Each row comes from the steps of one walk. Every step used is in the known rows, and no mark comes twice. Write the walk behind each row, first mark first.
(in the rows, 128 means zero)
Known rows
fonu, zimat: [ 93 163 122 193 120 159 117  98 136 138 106 110 129 133 123 133 154 125
 119 140 127 134 117 141 162 162 129 105 140 133 119 126]
fonu, zimat, nusa, tufus, misu: [ 85 175  96 135 108 168 122  99 171 103 182 108 181 118 139 150 147 178
 115 106  96 173 119 121 161 167 124 113 161 143 112 110]
rifa, zano, nusa, zimat, misu, tufus: [130 150 131 131 143 139 142 168 138 156  61 132  96 106 108 223 112  97
 126 102 123 105 146 130 173 109 123 122 139 110 213 116]
tufus, fonu, zimat, misu: [ 83 180 120 189 131 166 105  84 153 147 100 136 110 116 119 173 178 146
 108 105 102 147 107 139  93 162  92  89 118 166 116 131]
tufus, misu, zano, nusa: [ 93 110 107 166 161 136 138 153 130 128 144 119  60 132 127 103 134 178
 141 133 109 139 116 144 203 138  57 136 148 112  96 122]
fonu, zano, nusa, zimat: [109  98 126 201 150 108 143 185 148 159 138 132 114 119 119 139 132 115
 129 122 120 192  94 152 170 116  86 144 145 119 130 123]
tufus, fonu, zano, nusa, zimat: [115 107 139 210 161  99 140 184 156 161 141 128  92 124 113 123 160 127
 132 104 106 210  88 151 126 121  45 132 132 143 115 133]
puviv, rifa, zano, fonu, zimat, misu: [124 126 121 156 105 166 103  96 159 127  87 106 118  84 128 232 109 135
 110 126 130  69 163 119  99 126 186  95 125 147 164 111]
zimat, nusa, tufus, misu, zano: [ 76 131  95  94 116 153 113 142 158  93 213 137 146 119 121  87 140 175
 137  97 101 161 129 106 176 156 104 113 147 140  85 113]
zimat, nusa, tufus: [ 75 150 119  75 100 154 129 133 154 103 162 142 169 114 106 124 155 119
 123  97 124 157 151 116 153 143 132 101 150 138 125 113]
misu, zano, nusa: [ 91 106 127 149 151 140 134 154 128 125 123 126  83 130 103  92 133 129
 148 125 127 104 135 141 180 130  70 112 134 124 107 116]
rifa, zano, misu, tufus, fonu: [117 142 151  99 123 124 108 158 127 123  72 109  76 118  91 145 159  78
 128 103 113 147 132 153 151 121 139  85 141 137 217 126]
rifa, zano, nusa, tufus, fonu, zimat: [118 144 153 129 164 135 153 123 152 142 126  93 114 106  95 176 143 129
 117 107 106 103 145 157 122 142  55  67 138 163 162 116]
zano, nusa: [ 93 131 126 144 146 133 139 144 127 140 104 123  87 123 105 136 145 108
 125 127 137 134 136 152 176 118  81 117 145 118 136 127]
rifa, zano, fonu, zimat, misu, tufus: [109 167 121 129  94 163 107  88 156 127  40 120 120 111 119 239  97 106
 110 126 122  94 144 118 102 136 214  96 132 112 201 110]
tufus, misu: [ 89 151 104 167 116 129 115 139 125 142 143 113  81 128 145 138 167 149
 124 141 112 181 103 128 190 147 104 143 151 125 127 124]
tufus, fonu, zano, nusa: [ 77 103 128 163 165 113 133 160 149 148 128 134  63 129 105 119 162 137
 122 110 108 206  96 160 118 128  51 105 126 135 118 134]
puviv, rifa: [102 123 129 130 117 142 109 147 129 138 139 119  81 118 120 101 172 154
 131 129 131 123 163 128 174 135 116 115 137 139 136 123]
puviv, rifa, zano: [123 110 135 115 122 138 113 166 122 134 119 103  83 109 117 152 151 137
 131 136 130  89 164 125 182 123 134 106 135 148 171 119]
zano, misu, tufus, gesoteb: [ 97 164 137 102 116 123 106 143 131 131  25 134  65 130  88 110 138  63
 118 118 154 132 138 152 179 132 167 116 140 138 174 125]
zano, fonu: [ 93 132 127 148  88 132 109 129 129 124 101 124  98 115 126 144 130  90
 119 138 145 136 149 121 125 116 160 128 147 116 139 125]
zano, fonu, zimat, misu, tufus, gesoteb: [ 97 188 123 152  88 159 101  75 157 141   8 142  93 128 120 187 100 107
 108 121 138  97 154 125  87 150 201 111 123 131 163 120]
puviv, rifa, zano, fonu, zimat, nusa: [128 116 124 144 105 165 109 106 158  72 121  89 182  94 125 170 104 147
 141 108 130  65 167 121 108 126 223  98 152 144 168 110]
tufus, misu, zano, nusa, zimat: [128 118 121 217 152 120 137 175 140 138 167 118  90 121 133 103 130 165
 149 126 107 147 116 134 207 125  49 161 150 126 106 121]
puviv, misu, tufus: [110 175 124 102 106 155 108 151 119 144  87 141  82 155 100 104 168  68
 129 134 100 128 168  82 180 123 151 110 130 117 185 125]
nusa, tufus, fonu, zimat: [100 169 150 141 124 149 122  99 155 150 152 111 120 130 107 126 174 142
 111 114 103 153 131 135 109 167  72  78 133 169 117 128]
fonu, zimat, nusa, tufus: [ 84 166 117 116 104 176 124  94 163 107 154 125 203 118 113 134 146 133
 122  96 115 136 143 125 138 155 141  89 155 147 122 116]
rifa, zano, fonu, zimat: [122 135 134 185 103 144 112 100 137 110  75  89 138 107 125 200  97  91
 120 142 131  91 141 133 123 134 191 106 147 129 165 118]
rifa, zano, fonu: [107 114 133 140  95 120 116 147 127 117  81  99 108 103 122 191 114  74
 122 134 142 110 156 119 135 114 176 111 150 127 174 113]
nusa, zimat, misu, zano, rifa: [110 117 123 176 125 143 116 180 151 136 118 155 112 141 120 152 131 151
 132 106 120 147  87 112 178 156 117 124 133 149 108 118]
fonu, zano, rifa: [ 75  88 117 143 128 117 113 186 150 139 127 136  91 160 127 141 145 156
 118 135 117 226  62 141 171 159 151 114 140 131 127 125]

Write each row's walk
[106 130 111 216 108 149 100  95 150 103 141  98 108 130 147 126 108 165
 142 150 109 126 119 121 144 152 143 133 142 128  93 115] | tufus, misu, zano, fonu, zimat
[109 112 132 139 157 126 140 157 122 134  83 102  92 112 104 183 127  97
 130 124 128 104 138 152 181 109 102 113 149 120 174 112] | rifa, zano, nusa
[ 93 122 119 119  87 178 121  90 168  71 166 127 207 114 109  99 101 129
 136  98 123 101 156 113 104 156 171  90 153 140  92 108] | misu, zano, fonu, zimat, nusa, tufus
[107 182 124 141  98 155 111 151 145 161  88 162 102 128 121 165 152 115
 115 114 116 158 132 111 159 137 135 132 133 122 166 121] | nusa, zimat, misu, tufus
[132  95 137 117 101 129 112 149 127 120 106  94  86  97 114 169 122 114
 136 132 138  77 185 116 136 103 178 110 138 131 176 114] | puviv, rifa, zano, fonu
[107 125 131 191  99 160 105  94 144 106 116 118 133 126 121 108 109 123
 137 145 127  88 129 122 122 153 152 109 135 130  96 115] | misu, zano, fonu, zimat
[ 93 105 110 159 130 129 112 173 136 115 152 121  74 163 137 113 139 207
 141 138 105 173  79 121 211 168 111 129 143 132 103 119] | tufus, misu, zano, rifa
[ 93 168 129 185 120 175 110 100 163  84 133 126 179 129 120 115 181 150
 134  88  98 149 114 137 104 157 126  89 146 158 117 128] | tufus, fonu, zimat, nusa
[ 75 157 104  89 104 147 123 133 156 107 193 132 151 117 131 136 154 155
 117  99 113 193 134 111 172 149 118 125 164 139 116 113] | zimat, nusa, tufus, misu
[ 89 102 129  92 145 134 147 152 133 136 160 136  93 115  88  95 127 121
 136 113 124 112 163 139 176 137  55  98 139 131 107 118] | misu, zano, nusa, tufus
[ 88 152 122 121  75 162 124  88 166  89 145 119 207 102 110 147 119 115
 114  98 124 134 161 115 103 146 186  91 163 135 126 111] | zano, fonu, zimat, nusa, tufus
[ 76 100 118 153 116 116 109 155 143 135 118 135 104 115 103 123 143  64
 114 132 130 214  76 156 172 134 141 113 138 131 122 117] | fonu, zano, misu
[108 161 119 186 111 139 118 148 145 164 112 151 120 111 122 181 161  98
 109 113 128 154 122 118 160 132 112 136 141 139 129 121] | nusa, zimat, misu
[124  93 144  57 153 122 151 171 133 154 149  94  81  87  92 165 130 133
 123 112 128  78 196 135 178 111  80  94 139 140 175 114] | puviv, rifa, zano, nusa, tufus
[103 174 149 157 116 152 106 101 153 128  79 120 102 129 103 114 164 111
 119 122 106 163 107 159 136 150 137  79 134 144 170 130] | zano, misu, tufus, fonu, zimat
[ 89 126 112 109 118 138 121 150 131 141 192 123  83 124 124  92 149 162
 135 132 105 153 131 114 184 159  69 123 138 135  85 115] | nusa, tufus, misu, zano
[ 86 183 129 132 120 162 121  93 170 160 135 139 127 104 107 182 172 145
  97 101  99 153 125 132  84 168  71  71 120 176 108 122] | nusa, tufus, fonu, zimat, misu
[ 76 120 117 110 111 129  98 156 142 142  93 145  91 129 102 115 137  81
 124 132 124 219  92 149 173 135 170 110 133 111 167 120] | fonu, zano, misu, tufus
[139 113 127 156 152 133 143 178 141 157 105 119  95  78 110 215 133 125
 122 106 129  83 163 132 173  99  99 121 137 142 175 112] | puviv, rifa, zano, nusa, zimat, misu
[ 78 101 133  90 132 109 128 190 161 148 165 135  89 149 103 129 167 165
 106 109 100 242  82 134 123 170  88  81 128 167 119 128] | nusa, tufus, fonu, zano, rifa
[ 87 178 115 143  82 177 102  76 155 133  60 139 118 123 126 199 117 122
 108 125 117 129 137 121 101 150 199 102 126 112 167 121] | zano, fonu, zimat, misu, tufus
[103 126 127 107 134 131 102 193 147 137 104 149  67 193 106 104 176 130
 118 120  70 219  93  91 132 153 141  87 119 142 164 129] | puviv, misu, tufus, fonu, zano, rifa
[ 85 156 110 105 107 132 123 142 139 150 179 117  90 115 129 146 159 147
 112 132 105 191 132 112 180 144  80 124 154 132 120 114] | nusa, tufus, misu
[ 88 124 102 171 125 134 103 144 130 132 161 124  74 140 132  96 146 170
 145 143 102 151 109 120 193 150  86 136 138 127  90 124] | tufus, misu, zano
[ 92 187 133 138 120 185 108  98 166  89 107 134 164 156 116 103 174 165
 137  90  91 158 131 136 107 162 154  84 141 141 154 126] | misu, tufus, fonu, zimat, nusa
[101 116 108 166 102 138 109 135 134 110 147 119  84 122 145 114 119 154
 138 143 113 150 132 109 149 130 131 136 147 115 101 118] | tufus, misu, zano, fonu
[111 147 116 175 105 159 110  88 154 125  62 106 135  93 126 252  96  91
 105 125 131  90 132 123 101 133 190  94 134 133 160 116] | rifa, zano, fonu, zimat, misu
[109 146 122 188 145 136 146 160 145 158 104 146 111  95 114 192 144  96
 114 100 131 135 129 137 165 113  72 134 145 131 141 116] | zano, nusa, zimat, misu
[107 135 118 192 119 148 109 157 144 142 127 156 118 115 118 133 145 116
 132 106 118 125 116 111 163 142  97 133 130 141 102 121] | nusa, zimat, misu, zano
[ 94 108 115 106  90 129 119 136 139 119 185 118  87 110 130 112 115 140
 127 137 114 149 146  98 146 133 110 129 147 124  93 109] | nusa, tufus, misu, zano, fonu
[ 84 174 108 184 114 176 111  92 155 147  89 132 125 116 124 187 147 125
 108 125 116 133 111 140 135 162 127 103 131 140 121 125] | fonu, zimat, misu
[118 175 130 155 143 129 142 164 149 172  31 158  66 123 105 170 124 103
 125  99 138 113 150 138 153 120 110 134 131 133 171 123] | zano, nusa, zimat, misu, tufus, gesoteb
[ 90 140 108 108 142 124 154 151 143 159 166 113  75 107 120 154 143 144
 114 129 110 171 142 140 189 128  50 122 153 124 127 121] | zano, nusa, tufus, misu
[117 126 137  95 156 127 144 163 121 148 110 138  63 132  76  78 120  60
 125 106 119  63 186  92 163 125  57 103 129 161 104 125] | puviv, misu, zano, nusa, tufus, gesoteb
[ 71 119 108 144 156 158 132 140 148 142 107 153  77 112 101 144 133 126
 130 116 123 102 128 136 155 134  76 101 123 120 103 118] | zimat, misu, zano, nusa
[ 62 118 123  88 125 132 121 151 171 116 191 154 152 123 105 106 181 137
 117  78  93 225 117 124  93 152 108  86 139 162 102 122] | zimat, nusa, tufus, fonu, zano
[112 138 112 178  94 188 104  99 156  64 127 126 199 137 112  88 112  76
 144 100 100  73 158  79 114 131 194  94 142 135 110 114] | puviv, misu, zano, fonu, zimat, nusa
